Every row comes from one small tree of marks. The marks that hang from a mark follow it in brackets, in alphabetical order. Every link used is in the known rows. Which tree was each row made from?
Known rows:
nufasi[kagomi[fekep keza[lofa[muve]]]]: [ -3.4 -27.2  -6.7 -29.8 -47.9  -9.1   3.3  29.8  -7.4 -31.7 -31.7  13.4
  -0.7 -18.5   7.9  -7.5 -14.7  36.9  21.5  17.1]
zipip[fekep[kagomi]]: [-16.0 -40.7  -3.0 -26.6 -26.9   1.1  28.3  27.7 -13.1 -26.7 -26.2  22.8
   7.1  -2.9  31.8  17.2  13.9 -23.4  41.3  10.9]
lome[muve[lofa[nufasi[kagomi[keza]]]]]: [ -1.0 -37.1 -12.1 -30.7 -24.5  13.4  36.1  17.5   3.2 -44.0  -8.1  -7.3
 -22.6  -7.1  20.1  20.3 -11.9  -7.0 -16.8  38.2]
lome[muve[lofa[nufasi]]]: [  4.4 -20.2  -9.5 -19.6 -18.9  13.2  34.1  27.0  13.7 -39.2  -4.8  -6.3
  -5.1   1.9  20.4  26.5  -6.4 -29.7 -27.5  31.9]
lofa[muve nufasi[kagomi]]: [-52.6 -16.1 -33.4  -4.4   1.4  -9.8  23.3  11.3  15.5   8.2 -18.0   9.6
  44.2  -0.2   4.7 -22.5 -21.2 -10.7  -1.4  -1.5]
muve[lofa[nufasi]]: [-12.6 -20.6 -25.9  -5.5 -20.3  -2.4  17.8  34.4  21.8 -28.3 -14.1   5.8
  19.8   2.1  18.2  20.8  -3.5 -32.4 -32.5  10.2]
keza[kagomi[fekep[lofa[muve]]]]: [ -3.0 -21.4  14.8  -6.2 -62.1   7.7   3.0  41.0  -7.0 -13.3  -5.0  48.1
  34.5 -14.2   4.3 -10.3  -4.3 -11.4   6.8  12.8]
nufasi[kagomi]: [-20.6 -35.5 -23.4 -31.2 -27.8 -12.5  31.4  14.9 -20.1 -21.7 -17.3  12.2
   0.2 -26.1  19.1 -11.0  -3.8   0.5  22.5  -5.5]
nufasi[kagomi[fekep] lofa]: [-15.7 -47.9 -32.5 -49.4 -29.3 -12.8  34.6  10.2  -5.9 -30.6 -13.0  31.0
  -5.1 -44.2  -3.6   1.3  12.1  -1.3  27.4  13.3]
keza[kagomi lofa]: [ -0.8 -51.3  -4.6 -13.9 -58.2   7.9   6.2  78.7 -15.4  -4.2   3.9  16.1
  20.1 -30.5  29.5  28.3  13.3  -6.4   9.9  -4.2]
muve[lofa]: [  4.2 -22.6 -13.7 -17.0 -37.4   3.4  11.8  28.3  -1.6 -29.5 -18.4   2.8
   2.3   0.6  27.8  16.5  -0.1 -20.1 -10.9   8.6]
lofa[muve nufasi]: [-36.2   7.2 -25.2  11.7   6.6   1.5   9.9  20.9  26.3  20.8 -17.5   5.8
  54.1  15.3  11.6 -14.2 -24.0 -23.6 -15.0   4.7]
kagomi[fekep]: [ 16.0  10.5   4.7 -10.1 -27.4  -9.8   7.3  25.3  12.2 -34.8 -35.3  27.1
  14.6  -9.4   7.0  -9.0 -11.7 -10.0  -4.8  20.4]
lome[muve[lofa[nufasi[kagomi]]]]: [ -4.5 -35.4 -16.1 -29.7 -21.9   5.6  43.2  22.2   6.1 -46.8  -5.5  -2.8
 -11.7  -7.3  16.7  21.0  -3.0 -21.1 -18.2  28.5]
kagomi[keza nufasi[lofa]]: [-13.0  -6.3 -46.8 -21.3 -19.5  34.0  14.7   5.6   7.0  21.9  -2.0  32.8
 -22.7   2.2  18.0  -0.1  -4.6  -5.2   7.3  24.1]
kagomi[fekep[lofa[muve]] keza nufasi]: [  0.9  32.3  -9.9  -2.4 -52.6  23.1  -7.2  14.3  24.0  -7.9 -13.0  62.2
   7.3  30.7  -7.8 -30.4 -21.7   4.7  -5.1  30.9]
lome[muve[lofa]]: [ 18.1 -21.8   1.4 -29.5 -31.6  18.4  30.3  21.6  -5.4 -40.1  -7.7  -9.2
 -19.1   0.6  28.4  22.2  -4.5 -20.1  -9.1  30.8]
fekep[kagomi]: [ -6.0 -33.0  -2.0 -19.7 -29.9  22.8  14.4  23.8 -14.8 -24.0 -12.4  20.9
  25.8  18.1  20.5 -14.3  -1.5 -26.3  23.9   9.5]
kagomi[fekep keza[lofa] nufasi]: [ 19.4  17.7 -17.3  -7.9 -45.7  11.6  -7.5  41.9  28.7 -22.4 -26.1  44.3
 -11.3  10.4   5.1  -0.9 -10.7  11.7 -11.7  32.6]
fekep[kagomi[keza] lofa[muve nufasi]]: [-28.5 -28.4  -5.8  -6.1 -49.6  38.1   4.4  30.9   1.6  -7.8  17.1  33.6
  60.4  45.2   0.4 -17.5 -11.6 -17.1  12.8  13.8]
nufasi[kagomi[fekep] lofa[muve]]: [-27.6 -38.6 -30.7 -42.6 -23.6  -7.1  25.8   1.4  -4.0 -10.6 -17.3  25.6
   9.7 -26.5  -5.5 -13.8   1.4   5.0  32.5  12.6]
zipip[fekep[lofa]]: [-13.5 -23.1 -10.6 -22.7 -48.3 -10.4  31.8  42.5  -8.6 -21.2  -3.5  29.1
  11.1 -18.5  24.0  35.0  20.4 -20.2  29.5  -2.8]
kagomi[fekep keza nufasi[lofa[muve]]]: [ -4.1  18.4 -30.5 -14.5 -21.3  27.7  -1.5  -2.8  25.5  10.6 -24.2  47.4
 -10.2  13.5  -2.4 -21.5 -16.2   4.1   2.8  42.0]

Which tree is each row?
[-11.9 -21.5 -16.7 -13.9 -41.3  42.8  -3.6  30.0  -2.2  -1.3  -8.0  32.5
  15.7  44.3  17.1 -18.6  -8.1  -4.1  21.7  19.0]
fekep[kagomi[keza[lofa[muve]] nufasi]]
[ -8.4 -20.9  -2.7 -30.6 -57.6  -4.0  10.2  14.0 -11.4 -32.8 -17.3  30.3
   5.6 -11.3  -0.8 -22.4 -16.1  26.0  22.8  16.0]
nufasi[kagomi[fekep[lofa[muve]] keza]]
[-15.6 -45.5  -2.4 -28.2 -55.0   6.0  31.7  41.6 -16.0 -34.2   0.0  39.7
  20.3   2.5  19.9  23.2  25.5 -27.9  44.1   2.1]
zipip[fekep[kagomi lofa]]
[ -9.1 -12.5  -9.3  -0.4 -54.6  11.5  -7.6  59.6  16.0   4.0 -12.9  50.5
  25.7   0.5   3.1  -5.6  -0.2  -4.9  -2.1  12.2]
keza[kagomi[fekep nufasi] lofa[muve]]
[-28.2 -26.6 -33.8 -22.9 -20.6  40.4  18.9   5.9   1.3   8.4   0.1  44.3
  22.7  34.5   5.4 -25.1   6.4 -35.7  27.9  13.5]
fekep[kagomi[nufasi[lofa[muve]]]]
[-25.2 -21.2 -25.0  -8.8 -28.7 -16.8   9.7  57.3  23.4 -16.8 -16.1  12.2
  43.5  -4.6  -0.8   6.7  -4.5   0.6  -5.5   0.8]
keza[lofa[muve nufasi[kagomi[fekep]]]]
[ -1.1 -27.3  -3.0 -33.2 -59.4  -7.6  15.2  19.5 -13.3 -46.2 -13.6  34.9
  -3.9 -21.8   0.7 -11.9  -9.7  22.0  18.8  16.5]
nufasi[kagomi[fekep[lofa] keza]]
[  9.5  25.6 -15.3  -3.2 -41.7  16.3 -15.7  34.2  29.4  -6.9 -30.3  39.9
   0.3  24.0   2.9 -13.1 -19.9  17.2  -7.5  31.5]
kagomi[fekep keza[lofa[muve]] nufasi]
[-47.5 -16.7 -30.0  -5.5  -2.1  -1.3  14.5   8.3  10.0  11.9 -20.1   3.9
  30.7   1.2  11.6 -21.8 -30.6   6.1   0.7   8.4]
lofa[muve nufasi[kagomi[keza]]]
[-24.0 -40.5 -32.9 -17.2 -25.1 -11.3  26.9  27.4  13.0 -38.1 -14.5   9.8
  11.9  -8.3  12.8  14.9  -0.3 -22.7 -21.9   5.7]
muve[lofa[nufasi[kagomi]]]
[ -6.3 -48.9  -0.7 -29.5 -42.2   9.4  17.4  45.5 -15.9 -26.7 -23.2  15.0
  -1.4  -2.5  36.3  32.9  13.6  -1.5  44.3  17.3]
zipip[fekep[kagomi[keza[lofa]]]]
[-15.6 -22.3 -20.2 -17.9 -61.5  35.1  20.2  32.0  -2.1 -23.9  23.3  65.9
  34.2  41.5  -2.3 -19.0  14.5 -42.0  17.8   1.6]
fekep[kagomi[nufasi] lofa]
[-18.1 -16.0 -20.9 -11.1 -32.4  19.3   9.8  19.0  11.0  13.0 -10.2  61.7
  10.1 -11.7  -0.1 -17.8   0.7 -20.7   4.2  22.9]
keza[kagomi[fekep nufasi[lofa[muve]]]]
[-21.4 -39.9 -25.2 -43.7 -28.4   4.9  15.2  -5.2 -10.2  -6.2 -20.3  19.5
  -6.4 -26.5   0.9 -13.3  -9.7  26.0  36.0  25.8]
nufasi[kagomi[fekep keza] lofa[muve]]
[-11.9 -36.6  -4.9 -11.6 -34.3  30.9  -1.8  43.0  -2.8 -11.3  -7.1   9.8
  36.5  29.3  18.7  -3.2 -11.6  -2.0  16.4  18.6]
fekep[kagomi[keza[lofa[muve nufasi]]]]
[-18.3 -29.6   2.0 -16.5 -60.1  32.1   9.0  30.2 -17.0 -14.0  15.6  36.3
  58.4  42.1   3.4 -23.2   0.6 -25.8  33.2  -1.2]
fekep[kagomi lofa[muve]]
[  0.2 -29.1  10.2  -5.6 -59.1   3.1  -9.8  67.9   0.2  -7.3 -17.0  26.0
  35.0 -14.2  11.8   6.5  -1.1   3.9   6.6  10.5]
keza[kagomi[fekep] lofa[muve]]
[-14.7 -27.3  -1.8   5.7 -41.4  -2.8  -4.7  74.6  23.7  -5.5 -11.4  29.5
  53.3 -13.0   2.2  11.8  -4.4  -8.6 -14.8  13.1]
keza[kagomi[fekep] lofa[muve nufasi]]
[-27.0 -30.6 -26.4 -15.7 -47.5  -1.2  28.6  38.5   1.7 -23.3  17.3  30.1
  30.2  -9.7   1.8   4.4  -0.3  -9.4  -1.2  -1.8]
fekep[lofa[nufasi[kagomi[keza]]]]
[  2.9 -21.8 -10.8  -6.9 -59.8   5.4   2.5  69.8  13.4 -16.2  -8.0  56.3
  11.0 -15.1   5.4   9.2  10.7 -10.9  -7.4  13.4]
keza[kagomi[fekep nufasi] lofa]
[-41.4 -51.6 -43.4 -42.1 -18.7   3.0  33.0   0.5 -18.3  11.5  -3.2  10.2
   9.3 -25.7   9.1  -8.2   6.0   1.8  41.6  -2.1]
nufasi[kagomi lofa[muve]]
[  0.4 -40.0   5.0 -24.3 -69.8  38.6   7.7  35.4 -23.8 -29.7  18.1  35.1
  28.5  27.2  13.6  -6.7   1.1 -10.6  28.7  13.1]
fekep[kagomi[keza] lofa]
[  2.9   6.7  -4.1  -2.6 -43.8 -10.9  15.3  45.0  29.5 -42.1  -6.2  45.7
  41.3  -3.6 -11.9   0.8  -3.5 -25.3 -19.5  14.4]
kagomi[fekep[lofa[nufasi]]]
[ -8.6   8.4 -31.0  -4.6 -34.8  27.5  -7.3  33.5  11.4  21.7 -11.8  20.9
   0.1  25.6  22.2  -4.7 -15.7  12.3   2.6  14.5]
kagomi[keza[lofa[muve]] nufasi]
[-11.0 -41.3   1.2 -27.5 -30.5  10.4  19.7  24.3 -18.5 -22.6 -27.9  18.9
  -6.0  -1.5  36.8  18.4   5.3  -6.7  43.9  21.0]
zipip[fekep[kagomi[keza]]]
[-16.2 -38.5  -7.8 -11.9 -54.5  32.0  13.8  40.8  -0.2 -27.8  22.6  39.1
  45.9  28.8   2.4  -1.7  -2.2 -23.2   7.1  14.6]
fekep[kagomi[keza] lofa[nufasi]]
[-11.7 -33.7 -21.3 -17.4 -31.7 -10.5  16.5  23.5  17.7 -48.8 -24.9  16.1
   0.5  -9.7   6.9  10.9  -9.8  -6.2 -25.1  23.7]
muve[lofa[nufasi[kagomi[fekep keza]]]]
[ -5.6 -25.4   5.3  -2.5 -55.3   0.0  13.1  52.0   7.7 -23.4  -0.2  53.8
  35.6 -23.4  -1.5   2.0   0.7 -24.1 -11.1  13.8]
keza[kagomi[fekep[lofa[nufasi]]]]
